What can hang from each mark:
Z_985: Z_189
Z_359: Z_85
Z_382: Z_595 Z_686 Z_985
Z_189: Z_595 Z_686 Z_985
Z_709: Z_686
Z_595: Z_189 Z_359 Z_382
Z_85: Z_359

Each row was made from one small tree. The marks that hang from a mark follow it in brackets, in the order of their numbers. Every link used is in the known rows. Write each row's tree.
Known rows:
Z_985(Z_189(Z_595(Z_382))): [-0.01  0.02  0.00 -0.05  0.44  0.17 -0.28  0.15  0.31 -0.20  0.19  0.11
 -0.18 -0.72 -0.19  0.05 -0.32 -0.14  0.20 -0.46]
Z_595(Z_189(Z_686 Z_985) Z_382): [-0.02  0.16 -0.01 -0.53  0.83 -0.02 -0.24 -0.16  0.28 -0.01  0.22  0.08
  0.03 -0.75  0.06  0.30 -0.29 -0.24  0.23 -0.38]
Z_189(Z_686): [-0.33  0.38 -0.18 -0.27  0.30  0.38 -0.13  0.09  0.50 -0.07  0.08  0.16
  0.12 -0.63  0.17  0.42 -0.20 -0.13 -0.12 -0.44]
Z_382(Z_595 Z_985(Z_189)): [ 0.20 -0.04 -0.38  0.12  0.30  0.14 -0.13  0.34  0.17 -0.05  0.08  0.10
 -0.16 -0.59  0.17 -0.03  0.21 -0.27 -0.06 -0.59]
Z_189(Z_595): [-0.15  0.39 -0.14 -0.03  0.35  0.36 -0.21  0.31  0.23 -0.18  0.04  0.32
  0.06 -0.52  0.03  0.33 -0.10 -0.16 -0.06 -0.47]
Z_985(Z_189(Z_595(Z_359 Z_382) Z_686)): [-0.18  0.06  0.14 -0.23  0.51  0.03 -0.09 -0.06  0.16 -0.19 -0.02 -0.06
 -0.09 -0.71 -0.12  0.13 -0.41 -0.08  0.36 -0.53]
Z_189(Z_985): [-0.04  0.32 -0.19 -0.10  0.43  0.27 -0.28  0.23  0.30 -0.06  0.19  0.26
 -0.02 -0.58  0.03  0.37 -0.14 -0.11 -0.13 -0.50]
Z_709(Z_686): [-0.10  0.00 -0.28 -0.05  0.15  0.47 -0.16  0.22  0.74 -0.04  0.20  0.09
  0.06 -0.49  0.05  0.43 -0.28 -0.05 -0.30 -0.56]
Z_382(Z_686 Z_985(Z_189)): [ 0.07 -0.04 -0.38 -0.18  0.14  0.23  0.02  0.07  0.51 -0.07  0.15 -0.07
 -0.21 -0.52  0.21  0.07  0.17 -0.26 -0.14 -0.62]
Z_382(Z_595 Z_985): [ 0.17  0.22 -0.49  0.10  0.38  0.20 -0.04  0.37  0.18  0.03 -0.01  0.15
 -0.01 -0.47  0.26  0.15  0.30 -0.36 -0.16 -0.55]
Z_595(Z_382(Z_985)): [ 0.16  0.07 -0.44 -0.03  0.45  0.11 -0.15  0.14  0.45 -0.01  0.22 -0.02
 -0.13 -0.57 -0.03  0.25 -0.08 -0.38 -0.08 -0.49]
Z_382(Z_595): [-0.01  0.28 -0.33  0.07  0.33  0.23 -0.09  0.33  0.32 -0.05  0.01  0.20
  0.07 -0.59  0.16  0.22  0.09 -0.23 -0.16 -0.47]
Z_85(Z_359): [-0.09  0.30 -0.49  0.08  0.11  0.06 -0.21  0.30  0.57 -0.17  0.06  0.09
  0.04 -0.47  0.09  0.46 -0.03 -0.18 -0.28 -0.51]
Z_985(Z_189(Z_595(Z_359) Z_686)): [-0.30  0.17  0.10 -0.20  0.34  0.16 -0.09  0.07  0.08 -0.23 -0.08  0.09
  0.00 -0.63 -0.01  0.21 -0.28  0.00  0.20 -0.56]
Z_382(Z_595(Z_189 Z_359(Z_85)) Z_985): [ 0.38 -0.18 -0.53  0.08  0.72 -0.11  0.12  0.10 -0.38 -0.10 -0.06 -0.04
  0.15 -0.51  0.03  0.18  0.43 -0.39  0.08 -0.51]
Z_189(Z_595(Z_382) Z_686 Z_985): [-0.15  0.51  0.18 -0.39  0.80  0.35 -0.21  0.03  0.14  0.01  0.06  0.22
 -0.01 -0.61  0.16  0.24 -0.25 -0.15  0.32 -0.48]
Z_595(Z_189 Z_382(Z_686 Z_985)): [ 0.26 -0.10 -0.46 -0.37  0.57 -0.10  0.05 -0.14  0.47 -0.01  0.18 -0.19
 -0.08 -0.54  0.15  0.15  0.16 -0.51 -0.01 -0.47]
Z_189(Z_595 Z_985): [-0.06  0.49  0.00 -0.11  0.55  0.37 -0.30  0.31  0.05 -0.10  0.08  0.40
  0.00 -0.50  0.09  0.30 -0.08 -0.11  0.04 -0.53]
Z_359(Z_85): [-0.04  0.13 -0.36  0.04  0.38  0.49 -0.12  0.16  0.22 -0.16  0.19  0.16
  0.13 -0.62 -0.09  0.39 -0.02 -0.13 -0.13 -0.40]
Z_595(Z_189 Z_359): [ 0.00 -0.07 -0.32 -0.09  0.38 -0.26 -0.10  0.05  0.22 -0.26  0.08  0.02
  0.10 -0.64 -0.20  0.43 -0.18 -0.23 -0.11 -0.44]
Z_985(Z_189(Z_595(Z_382) Z_686)): [-0.21  0.17  0.15 -0.31  0.51  0.29 -0.20  0.00  0.32 -0.14  0.10  0.09
 -0.11 -0.75 -0.01  0.08 -0.36 -0.11  0.31 -0.46]
Z_382(Z_686 Z_985(Z_189(Z_595(Z_359(Z_85))))): [ 0.17 -0.10 -0.26 -0.05  0.44  0.28  0.19  0.01 -0.20 -0.18 -0.07 -0.12
 -0.07 -0.41  0.08  0.03  0.32 -0.18  0.19 -0.67]

Write each row's tree:
[ 0.09  0.06 -0.33 -0.23  0.62 -0.21  0.12  0.04 -0.09 -0.02 -0.17 -0.03
  0.14 -0.53  0.29  0.22  0.26 -0.40  0.08 -0.55] : Z_382(Z_595(Z_189(Z_686) Z_359) Z_985)
[ 0.01  0.01 -0.22 -0.19  0.73  0.05  0.14 -0.07 -0.23 -0.11 -0.13 -0.02
  0.31 -0.66  0.11  0.27  0.17 -0.22  0.19 -0.41] : Z_382(Z_595(Z_189(Z_686) Z_359(Z_85)))
[-0.31  0.43  0.01 -0.21  0.44  0.21 -0.02  0.11  0.09 -0.15 -0.16  0.14
  0.15 -0.52  0.11  0.40 -0.18 -0.10  0.09 -0.53] : Z_189(Z_595(Z_359) Z_686)
[-0.12  0.40  0.17 -0.33  0.80  0.10 -0.11 -0.03 -0.03 -0.03 -0.07  0.08
  0.01 -0.58  0.04  0.29 -0.31 -0.11  0.36 -0.56] : Z_189(Z_595(Z_359 Z_382) Z_686 Z_985)
[-0.20  0.06  0.07 -0.12  0.50  0.37 -0.02 -0.01 -0.20 -0.25 -0.05  0.05
  0.09 -0.64 -0.09  0.20 -0.15  0.04  0.30 -0.52] : Z_985(Z_189(Z_595(Z_359(Z_85)) Z_686))
[ 0.09  0.01 -0.21 -0.13  0.28  0.07  0.11  0.09  0.08 -0.15 -0.09 -0.10
 -0.16 -0.40  0.15  0.04  0.17 -0.22  0.08 -0.71] : Z_382(Z_686 Z_985(Z_189(Z_595(Z_359))))
[ 0.08  0.07 -0.38  0.21  0.48  0.22  0.11  0.19 -0.13 -0.11 -0.10  0.04
  0.17 -0.56 -0.02  0.26  0.16 -0.16  0.00 -0.49] : Z_382(Z_595(Z_359(Z_85)))
[-0.11  0.17 -0.03 -0.42  0.65 -0.15 -0.12 -0.08  0.04 -0.10  0.03  0.09
  0.13 -0.64  0.05  0.43 -0.19 -0.15  0.11 -0.49] : Z_595(Z_189(Z_686 Z_985) Z_359)
[ 0.27 -0.16 -0.22 -0.34  0.86 -0.09  0.12 -0.32 -0.03 -0.09  0.12 -0.22
  0.05 -0.62 -0.09  0.22  0.04 -0.26  0.27 -0.46] : Z_595(Z_189(Z_985) Z_359(Z_85) Z_382(Z_686))
[-0.11  0.07 -0.23 -0.22  0.25  0.28 -0.14  0.09  0.36 -0.06  0.15  0.05
 -0.11 -0.64  0.17  0.17 -0.07 -0.17 -0.02 -0.55] : Z_382(Z_985(Z_189(Z_686)))
[ 0.25  0.05 -0.32 -0.10  0.70  0.23  0.27 -0.09 -0.11 -0.06 -0.08 -0.20
 -0.02 -0.38  0.06  0.13  0.26 -0.35  0.25 -0.59] : Z_189(Z_595(Z_359(Z_85) Z_382(Z_686 Z_985)))
[ 0.16  0.11 -0.46 -0.23  0.40  0.16  0.08 -0.03  0.58  0.05  0.13 -0.16
 -0.14 -0.48  0.20  0.17  0.11 -0.41 -0.08 -0.54] : Z_595(Z_382(Z_686 Z_985))
[ 0.00 -0.05 -0.19 -0.26  0.44  0.15 -0.15 -0.04  0.45 -0.01  0.21 -0.09
 -0.19 -0.71  0.05  0.08 -0.21 -0.25  0.15 -0.51] : Z_595(Z_382(Z_985(Z_189(Z_686))))
[-0.09 -0.05  0.09 -0.17  0.67  0.26  0.00 -0.14 -0.12 -0.20  0.01 -0.08
  0.00 -0.73 -0.20  0.11 -0.28 -0.05  0.48 -0.49] : Z_985(Z_189(Z_595(Z_359(Z_85) Z_382) Z_686))
[ 0.07  0.15 -0.16 -0.15  0.83  0.28  0.10 -0.08 -0.25 -0.05 -0.07 -0.08
  0.08 -0.49  0.01  0.25  0.03 -0.27  0.38 -0.54] : Z_189(Z_595(Z_359(Z_85) Z_382(Z_985)) Z_686)
[ 0.16  0.06 -0.16 -0.48  0.70 -0.07 -0.07 -0.17  0.42 -0.01  0.21 -0.05
 -0.07 -0.63  0.10  0.18 -0.05 -0.33  0.10 -0.43] : Z_595(Z_189(Z_985) Z_382(Z_686))
[ 0.18 -0.08 -0.24 -0.11  0.73 -0.02 -0.11 -0.01 -0.25 -0.19  0.14  0.07
  0.14 -0.63 -0.20  0.39 -0.02 -0.15  0.11 -0.45] : Z_595(Z_189(Z_985) Z_359(Z_85))
[ 0.03  0.00 -0.23 -0.07  0.37  0.00  0.07  0.13  0.02 -0.01 -0.14 -0.08
 -0.07 -0.58  0.23  0.04  0.13 -0.20  0.11 -0.66] : Z_382(Z_595(Z_359) Z_985(Z_189(Z_686)))
[-0.14  0.29 -0.03 -0.48  0.65  0.11 -0.24 -0.03  0.20 -0.06  0.15  0.22
  0.11 -0.68  0.17  0.39 -0.12 -0.18  0.07 -0.42] : Z_595(Z_189(Z_686 Z_985))
